What can hang from each mark
J_166: J_520
J_908: J_259 J_655 J_671
J_399: J_520
J_349: J_259
J_535: J_349
J_671: J_908
J_259: J_349 J_498
J_520: J_166 J_259
J_655: J_568 J_908
J_817: J_908
J_498: J_166 J_259
J_568: J_259

(in the rows, 128 means zero)
Known rows, with every way that one mark hangs from another
J_520{J_166 J_259{J_349 J_498}}: [119  97  90 162 106 252  79  45 147 102 139  81  86 177 108 100  82  35
 114 141 139 114 153 100 169 152 113 127]
J_166{J_520{J_259{J_349}}}: [122 117 126 133 120 175 140  66 157 123 142 105  98 154 105 114 121  11
 108 134 139 113 137 133 130 139 126 108]
J_908{J_259}: [140 112 140 151 146 152 120  95 114 142 123 109 122 123 144 118 122 150
 127 129 133 128 111 158 140 141 122 158]
J_817{J_908{J_259{J_349} J_655 J_671}}: [113 124 107 150 189 169 138  60 136 119 180  88 176 143  48  97 108  44
 133  82 123 135  85 171 211 174 168 179]
J_908{J_655}: [110 147 113 112 149 110 149 140 129 112 143 108 126 130 100 122 142  92
 136 109 129 128 137 160 167 134 144 143]
J_349{J_259{J_498}}: [121 126 161 173  95 186 125  92 118 118 134 114  97 142 157 108 124 156
 127 101 134 132 111 135 162 140 134 141]
J_399{J_520{J_259{J_349 J_498}}}: [112 120 136 159 111 200  78  52 150 107 133 113 119 150 112  98 120  38
  96 122 125 138 115 133 142 160 147 110]
J_655{J_568 J_908{J_259}}: [105 120 158 158 158 125 117  98 103 133 124 109 199 125 150 116 109 117
 111 107 142 112 118 143 130 133 162 150]
J_671{J_908{J_655{J_568{J_259{J_498}}}}}: [ 94 161 105 146 153 128 151 118  98  90 138  95 162 138 132 117 125  71
 116 112 133 112 126 127 143 169 158 135]
J_817{J_908{J_259 J_655{J_568}}}: [119 141 130 145 182 148 143  94 111 129 149  87 187 133 106 113 110  62
 125  85 129 115 101 151 175 164 159 174]
J_535{J_349{J_259{J_498{J_166}}}}: [121  94 103 192  90 143 103 107 133 113 158 107  94 155 142 100 107 158
 113 119 128 145 118  95 162 113 113 130]
J_655{J_908}: [114 125 142 141 139 119 135 132 129 129 145 138 175 167 122 126 119 113
 119 126 128 129 136 144 114 116 174 123]
J_535{J_349{J_259{J_498}}}: [129  91 124 181  84 156 115 107 132 115 149 114  88 136 133  95 114 136
 115 120 128 148 132 111 164 123 122 130]
J_671{J_908{J_259{J_349 J_498}}}: [109 116  95 158 134 161 107  77 110 115 132 105 149 158 104 109 104 104
 120 125 129 126 105 103 129 165 148 146]
J_498{J_166{J_520} J_259}: [144 131 116 184 157 104 105  91 141 103 177 123 117 196 150 135 118 189
 120 133 142 121  87  98 121 115 107 119]
J_817{J_908{J_259{J_349 J_498{J_166}} J_671}}: [110 106  87 183 162 184  94  35 140 113 179 103 181 161  72 101  82  73
 123  87 121 128  56 122 185 166 155 169]
J_498{J_166{J_520}}: [107 131  91 142 143  91 126 116 152 123 154 114 128 167 153 135 124 107
 120 127 138 108  98  89 115 109 114 110]
J_166{J_520{J_259}}: [128 123 145 137 127 154 161  85 146 132 144 108  92 147 151 117 131  42
 111 137 138 106 142 161 111 147 125 109]
J_520{J_259}: [141 122 139 154 124 181 137  86 124 133 134 105 104 145 155 118 115 122
 121 139 131 123 146 174 124 148 121 125]
J_671{J_908{J_259 J_655}}: [110 144 114 140 177 113 163 117  99 126 145  88 145 152 140 114 132 120
 133 121 132 122 127 163 136 174 152 155]
J_671{J_908{J_259}}: [119 129 122 151 158 128 144 107  97 137 132 104 147 152 164 118 121 148
 126 136 131 122 118 136 103 169 140 143]
J_399{J_520{J_166 J_259{J_498}}}: [111 118 150 161 131 209  87  66 146 113 139  97  95 162 176  98 118  47
  98 140 134 119 139 139 131 170 129 110]
J_655{J_568 J_908{J_259{J_349}}}: [ 99 115 134 153 147 145  96  78 115 124 124 106 203 131  98 112 102  90
 109 106 143 120 114 114 149 125 163 149]
J_399{J_520{J_166 J_259}}: [120 122 157 148 144 195 102  77 144 127 139  93  98 163 188 102 125  67
 100 147 137 123 147 142 123 168 121 106]

Rows
[106 126 139 180 106 161 125  85 131 114 151 105 101 167 173 113 122 146
 121  99 140 120  94 113 153 128 125 130] => J_349{J_259{J_498{J_166{J_520}}}}
[ 83 123  95 170 188 133 117  66 126 100 177  83 129 127 118  98 118 114
 138  83 134 121  78 203 210 173 142 183] => J_908{J_259{J_498{J_166}} J_655 J_671}
[ 97 160  93 135 153 131 145 112 104  94 136  88 168 141 102 118 123  66
 117 116 136 121 129 105 154 157 153 132] => J_671{J_908{J_655{J_568{J_259{J_349}}}}}
[129 110  85 179 140 184  82  58 135 121 158 106 179 176  67 114  80  75
 119 100 121 126  69  94 165 139 153 162] => J_817{J_908{J_259{J_349 J_498{J_166}}}}
[107 127 127 176 112 179  87  79 120  88 125 119 201 136  80 116  96  52
  91 113 135 122 109  92 161 113 174 129] => J_655{J_568{J_259{J_349 J_498}} J_908}
[ 85 113  94 152 166 171 108  47 134  90 163  85 127 112  45  85 116  51
 135  80 134 135  90 186 236 178 155 184] => J_908{J_259{J_349 J_498} J_655 J_671}
[109 152 124 151 186 157 159  89 123 101 173  95 187 120  95 110 116  35
 121  81 125 120  97 162 192 175 166 156] => J_817{J_908{J_655{J_568{J_259}} J_671}}
[117 108 147 171 139 146 109  98 119 127 142 126 168 160 123 113 107 112
 115 118 128 125 110 164 130 130 178 151] => J_655{J_908{J_259{J_498}}}
[105 133 125 192 131 148  98  96 114  94 136 116 202 146 139 126  97  99
  93 115 136 111 100 103 141 109 165 127] => J_655{J_568{J_259{J_498{J_166}}} J_908}
[ 83 111 105 174 141 148  71  66 120 109 134 105 209 150 101 111  87  94
 106  96 143 113  93  92 155 120 163 153] => J_655{J_568 J_908{J_259{J_349 J_498{J_166}}}}
[139 121  78 194  95 198  69  72 138  81 135 113 132 154  73 125  92  96
 104 131 125 138  81  75 179 102 129 129] => J_568{J_259{J_349 J_498{J_166}}}
[116 122 101 147 147 147 123  87 108 128 131 101 152 157 118 113 111 125
 124 133 132 129 113 104 124 161 141 143] => J_671{J_908{J_259{J_349}}}
[ 90 113  52 150 102 145  69  75 166  89 149 119 133 169  55 120  99  37
 115 112 132 119  85  47 160 110 132 118] => J_259{J_349 J_498{J_166{J_520}}}
[ 79 138  85 144 157 142 122  81 103  99 133  79 167 138  94 102 112  62
 121  98 138 115 112 116 165 177 156 159] => J_671{J_908{J_259{J_349 J_498} J_655{J_568}}}
[ 91 123 129 181 134 180  97  58 124  81 146 115 200 121  79 104  96  50
  95 102 137 123 100 125 179 139 176 135] => J_655{J_568{J_259{J_349 J_498}} J_908{J_671}}
[115 129  95 155 142 125 132  87 149 126 159  99 114 177 173 129 113 106
 115 134 139 105 109 120 114 122 112 109] => J_498{J_166{J_520{J_259}}}
[ 96 117 150 165 147 141 101  89 105 120 126 113 197 128 137 110 103 100
 107 102 141 108 111 137 136 140 169 153] => J_655{J_568 J_908{J_259{J_498}}}
[116 110  75 175 103 201  79  46 143 101 145  99 116 178  98 112  87  93
 115 122 130 124 114 109 156 133 125 127] => J_520{J_259{J_349 J_498{J_166}}}
[131 121  81 187  98 190  81  64 149  81 140 113 127 156  75 123  99  55
  97 133 128 127  81  73 170 101 130 120] => J_568{J_259{J_349 J_498{J_166{J_520}}}}
